Every row comes from one small tree of marks. The marks that hang from a mark follow it in brackets, in the order of their numbers. Every link used is in the known rows. Which tree was each row made from?
In the rows, zero is written as 128.
Known rows
Z695(Z47(Z749(Z700(Z615(Z478))))): [125 104  55 119 139 126 122 118 135 129 103 142 143 124 133 100 133 133
 138 141 141 103 139 103 112 118 164 137 116 148 153 143 123 126]
Z685(Z347(Z859) Z608): [146 114 130 123 147 111 120 123 154 135 117 143 180 122 143 114 140 133
 140 158 127 105 127 109 141 126 155 108 106 132 156  80 120 132]
Z608(Z685(Z347(Z859(Z615)))): [146 127 164 116 130 116 100 127 143 135 123 143 150 154 136 122 158 134
 141 144 117 121 127 103 132 124 145 114 100 140 160 144 140 128]
Z695(Z47(Z749(Z700))): [107  87  59 117 137 123 118 118 139 125 109 142 163 126 131 115 143 135
 132 148 156 112 140 103 109 129 158 131 110 148 150 140 118 124]
Z695(Z47(Z749)): [100 100  63 119 136 125 124 121 132 126 112 137 142 129 129 120 145 131
 136 151 168 116 139 109 113 116 148 134 113 138 145 130 113 123]
Z615(Z478): [117 121 132 116 131 117 140 123 119 124 104 145 113 128 129 109 104 119
 136 128 143 104 133 106 123 126 138 134 145 144 152 157 125 120]
Z339(Z47 Z700(Z615)): [164 149  83 127 117  99 130 128 124 115 111 131  88 154 138 135 126 130
 143 153 140 112 140  94 121  77 158 147 137 100 159 169 119 133]
Z478(Z2 Z615(Z700 Z859)): [124  88 252 110 150 114 155 125 115 120 124 152 147 140 135 138 161 118
 152 116 134 102 143 113 109 130 122 107 131 154 160 184 103 125]
Z608(Z685(Z347(Z859(Z615(Z478))))): [142 123 173 115 129 118 107 126 137 136 118 144 137 150 134 110 153 129
 143 134 122 118 125 103 133 124 147 122 109 147 160 149 143 123]
Z615(Z859): [131  96 145 121 124 110 126 117 118 122 112 145 154 132 137 137 128 133
 142 156 129 106 133 107 120 116 130 115 139 122 157 147 111 138]
Z859(Z615(Z478(Z2(Z563)) Z700)): [130 115 222 112 153 112 136 115 124 132 119 151 126 148 131 113 109 116
 146 122 150 107 139 107 125 128 128 128 151 139 162 153 131 119]
Z2(Z478(Z615(Z859)) Z700): [140  28 156  96 134 125 116 113 114 123 115 143 102 132 154 160 151 118
 134 129  94 106 125 112 107 159 118 126 114 109 149 115 106 118]
Z859(Z615(Z478(Z2) Z700)): [136 124 221 112 157 109 139 117 126 133 115 149 127 149 138 115 124 121
 147 135 147 112 143 108 128 130 138 128 142 143 163 166 130 123]
Z478(Z2(Z563 Z700) Z615(Z859)): [124  36 219 108 129 134 134 116 125 121 129 154 149 138 141 141 121 105
 137  90 116  90 133 107 107 128 111 110 147 130 155 139 113 121]
Z695(Z47(Z749(Z700(Z615(Z478 Z859))))): [128  90  72 119 131 121 124 115 129 128 104 143 149 122 140 104 141 135
 143 144 139 100 139 102 111 114 161 136 122 145 155 141 118 131]
Z749(Z47 Z700): [145  91 107 105 151 108 120 108 134 129 110 152 180 133 142 120 118 144
 121 128  92 107 138  89  98 142 164 119 133 150 161 186 121 134]
Z347(Z685(Z608) Z859(Z615(Z478 Z700))): [134  64 196 133 205 102 172 119 134 135 117 149 159 126 137 129 136 116
 146 178 136  91 140 114 138 144 157  86 143 164 161 139 123 149]
Z749(Z47 Z700(Z615)): [178 126 100 110 151 110 115 108 136 133 106 150 171 137 148 112 110 147
 125 130  63  99 141  90  98 118 175 113 132 138 165 182 127 142]
Z2(Z563): [115 117 124 120 125 123 119 122 125 119 118 147 130 135 115 122  84 115
 128 123 143 102 127 105 115 119 120 114 143 122 150 119 122 121]
Z685(Z608): [151 112 119 121 150 117 142 107 145 131 106 141 154 130 141 116 115 127
 132 153 139 107 129 109 130 133 134 109 132 134 150 113 110 117]
Z563(Z2(Z478 Z700)): [ 95  88 115 108 134 118  90 117 129 121 112 142 116 134 160 143 123 131
 119 155 109 111 114  96 104 127 132 114 127 103 152 106 121 115]
Z347(Z859): [110 105 128 126 145 117 128 140 128 127 118 148 135 134 122 135 124 129
 135 163 139  97 142 108 123 125 160  91 132 139 156 140 121 143]
Z859(Z615): [156 114 156 117 153 108 119 112 146 134 114 148 144 150 142 141 111 133
 133 159 123 120 138 108 130 126 144 118 124 130 158 142 134 140]
Z339(Z47(Z749) Z700): [114  87  47 123 102 106 133 125 126 111 114 133  99 151 134 140 156 132
 144 169 189 116 142 100 124  75 155 173 138 105 151 183 111 119]
Z608(Z685(Z347(Z859(Z615(Z478 Z700))))): [138 133 188 112 131 114 108 132 129 133 121 140 138 148 131 112 166 130
 148 139 124 119 126 101 132 129 144 124 109 142 163 153 137 119]
Z47(Z749(Z700(Z615(Z859)))): [142  85  66 122 115 119 109 113 141 123 107 148 167 134 144 119 137 144
 140 175 120  95 144 103 119  89 165 130 121 125 159 169 121 136]
Z749(Z47(Z695) Z700(Z615(Z478 Z859))): [183 111 104 104 136  97 116 102 126 136 102 150 183 120 152  93  97 148
 137 131  79  89 144  98  99 112 180 132 136 147 170 215 125 158]
Z47(Z695 Z749(Z700(Z615(Z478 Z859)))): [145  96  53 114 107 108 105 113 142 127 104 147 171 122 143  98 114 142
 145 173 141  86 150 112 117  80 178 147 113 138 161 211 125 148]
Z749(Z47(Z695) Z700(Z615(Z859))): [187 116 100 106 139  96 107 102 133 134 108 150 197 127 153 107 103 153
 133 144  73  94 145  96  97 107 179 120 125 140 169 210 122 163]
Z339(Z47): [124 134 117 121 126 110 131 125 127 119 117 138 132 138 132 140 124 124
 134 148 147 107 143  95 126  98 139 127 127 122 150 159 120 124]
Z859(Z615(Z478(Z2))): [146 114 193 115 153 114 136 109 137 137 109 155 131 150 145 113 104 122
 139 131 141 109 142 110 131 124 145 131 144 148 158 162 140 130]

Which tree is each row?
[125 111 129 121 120 116  99 117 130 122 112 139 138 128 162 130 108 134
 128 156  86 100 118  88 110  93 143 111 152 103 164 120 125 130]
Z563(Z2(Z700(Z615(Z478 Z859))))
[167 105 148 123 157 106 117 115 163 142 118 146 185 132 150 123 135 136
 141 166 118 111 129 110 149 130 160 108 106 131 160  80 127 139]
Z685(Z347(Z859(Z615)) Z608)
[102 106 223 113 128 110 150 122  94 121 113 146 135 130 131 106 148 119
 160 126 159  97 139 107 116 117 123 126 159 139 163 178 107 118]
Z615(Z478(Z2) Z700 Z859)
[132  95  64 121 132 121 117 114 134 128 109 141 164 126 139 114 145 140
 140 155 134 103 140 102 110 111 160 128 114 137 154 136 115 136]
Z695(Z47(Z749(Z700(Z615(Z859)))))
[165 103 154 122 157 106 124 115 158 143 114 147 170 127 148 111 131 133
 144 156 122 107 128 111 151 132 161 118 115 140 160  84 130 135]
Z685(Z347(Z859(Z615(Z478))) Z608)
[143 109  59 119 104 102 111 115 140 122 113 140 172 128 144 123 129 140
 144 178 150  90 156 100 123  64 170 144 110 121 157 205 120 145]
Z339(Z47(Z695 Z749(Z700(Z615(Z859)))))
[135 106 161 116 116 133 110 114 129 125 124 149 150 143 145 114  97 111
 136 110 116  87 135  98 110  95 124 103 152 100 157 123 122 125]
Z478(Z2(Z563 Z700(Z615(Z859))))
[131  17 161  97 124 133 108 112 107 119 122 147  92 132 139 153 122 108
 130 107 101  96 117 112 103 157 102 123 131 100 147  87 109 112]
Z2(Z478(Z615(Z859)) Z563 Z700)
[133  78 230 113 150 119 153 120 125 123 119 158 149 142 142 136 141 118
 143 112 128  99 141 115 114 125 130 109 132 158 155 177 114 131]
Z478(Z2 Z615(Z859))
[139 117 159 118 140 104 109 132 142 133 120 149 155 135 137 124 128 134
 142 152 118 113 135 107 139 121 164 125 112 135 163 119 141 146]
Z685(Z347(Z859(Z615(Z478))))
[181 109 115 112 144 104 115 103 127 132 108 151 181 134 153 117 118 150
 132 138  60  97 139  90  99 115 169 114 141 135 168 179 120 150]
Z749(Z47 Z700(Z615(Z859)))
[156 119 149 121 130 117 121 112 127 125 107 157 153 131 139  95  94 125
 140 117 104  81 136  95 111 113 150 113 149 139 166 162 132 136]
Z749(Z700(Z615(Z478(Z2(Z563)) Z859)))
[113 102 190 117 125 115 149 114 109 126 107 154 139 131 142 103 121 118
 150 120 151  92 137 109 122 111 132 129 161 145 158 168 120 127]
Z615(Z478(Z2) Z859)
[143  61 166 137 204 106 161 114 152 136 118 154 175 132 143 139 124 121
 137 186 127  93 140 114 137 137 162  74 134 158 157 130 128 158]
Z347(Z685(Z608) Z859(Z615))
[129 137 147 116 122 120 103 134 134 130 121 141 145 146 129 115 159 131
 140 138 124 117 125 101 126 121 143 113 101 139 157 147 133 121]
Z608(Z685(Z347(Z859)))
[119  84  43 111 113 110 104 117 153 123 109 147 184 125 134 109 121 140
 134 175 165  98 151 112 115 100 171 143 100 144 155 211 122 141]
Z47(Z695 Z749(Z700))
[129  65 200 105 144 134 139 124 141 123 124 150 145 143 147 140 134 109
 130 100 116 100 142 106 110 135 130 110 127 144 153 162 119 118]
Z478(Z2(Z700) Z615)
[148  98  92 100 143  99 111 107 139 131 110 149 198 127 142 109 104 146
 123 133 106 103 145  96  95 133 173 127 120 155 163 216 123 148]
Z749(Z47(Z695) Z700)
[139  84  71 121 114 121 117 113 135 124 103 149 151 129 145 110 133 139
 143 167 124  91 142 103 121  91 165 139 131 131 159 174 123 134]
Z47(Z749(Z700(Z615(Z478 Z859))))
[158  97 123 115 113 125 109 116 123 126 112 136 131 129 154 125 114 123
 138 137  85  94 132  96 119 105 138 121 146  97 161 129 119 132]
Z2(Z700(Z615(Z478 Z859)))
[153  81 114 106 112 130  88 109 108 124 117 142  93 136 146 132 102 114
 134 126  90  89 119 105 106 120 114 119 137  70 151  71 117 121]
Z2(Z478 Z563 Z700(Z615(Z859)))
[131  43 220 108 135 128 138 118 130 124 125 152 156 141 154 144 146 113
 139 107 111  97 139 108 111 130 125 109 133 138 157 159 111 127]
Z478(Z2(Z700) Z615(Z859))
[178 135  94 103 144 100 115 106 134 136 101 149 172 126 147  88  87 144
 129 126  82  92 146  96  98 115 185 130 130 154 166 217 132 151]
Z749(Z47(Z695) Z700(Z615(Z478)))
[162  87 112 105 123 123  93 111 116 127 110 139 104 136 162 137 130 125
 136 149  82  99 127 107 111 122 131 119 121  79 153 100 114 127]
Z2(Z478 Z700(Z615(Z859)))
[125  74 231 115 140 123 149 118 121 120 124 161 143 142 131 130 117 109
 142  95 133  91 136 115 109 123 115 109 146 151 154 157 116 125]
Z478(Z2(Z563) Z615(Z859))
[141 120 155 120 141 104 101 133 148 133 123 149 169 139 138 133 133 137
 139 161 116 116 135 107 137 116 162 115 103 128 163 115 138 151]
Z685(Z347(Z859(Z615)))
[167 141 140 124 126 113 131 118 115 128 103 144 120 130 144 109 104 129
 147 143  99  91 135 106 123  93 146 119 148 122 161 148 123 141]
Z700(Z615(Z478 Z859))
[166 137  89 120 103  87 131 122 113 118 107 131 100 140 142 116 114 131
 155 153 153 100 144 102 122  68 165 165 143 108 163 203 117 149]
Z339(Z47(Z695) Z700(Z615(Z478 Z859)))
[146 110  34 114 113 108  99 117 155 127 108 145 179 127 138 105 112 143
 137 177 142  93 153 111 115  81 179 139 100 136 158 208 127 146]
Z47(Z695 Z749(Z700(Z615)))
[104 101 157 110 157 110 115 121 125 120 108 151 102 134 147 147 126 132
 124 150 115 111 117 109 104 133 136 113 120 139 150 131 123 118]
Z563(Z2(Z478(Z615)))
[ 95 102 223 113 122 115 148 120  89 118 118 148 130 129 124 102 128 111
 158 110 163  91 134 106 114 116 113 125 168 134 162 161 107 114]
Z615(Z478(Z2(Z563)) Z700 Z859)
[113 101 186 113 124 105 142 124  91 118 111 138 127 124 128 118 146 124
 157 143 143 103 133 105 119 125 122 133 153 130 163 161 102 121]
Z615(Z478 Z700 Z859)
[128 108  52 120 138 123 115 119 142 128 108 141 154 129 134 111 137 135
 135 150 136 107 140 102 109 116 164 125 109 140 152 139 120 130]
Z695(Z47(Z749(Z700(Z615))))
[147  94 185 111 148 119 126 109 142 136 114 151 136 147 152 118 106 120
 136 128 128 109 140 105 129 129 142 131 147 133 159 150 139 127]
Z859(Z615(Z478(Z2(Z700))))
[113  77 197 130 193 103 159 132 125 127 122 151 144 131 127 138 134 116
 145 176 132  95 146 110 127 135 158  91 138 160 164 168 131 158]
Z347(Z685 Z859(Z615(Z478 Z700)))
[117  74 139 138 189 112 167 124 140 128 116 149 171 121 135 130 130 116
 135 176 137  86 138 112 129 133 157  70 132 157 153 134 117 149]
Z347(Z685(Z608) Z859)
[148 127  34 119  95  97 128 125 126 118 106 130  90 142 139 111 126 133
 152 168 178  99 151 106 125  51 177 184 132 109 156 213 120 136]
Z339(Z47(Z695 Z749) Z700(Z615(Z478)))
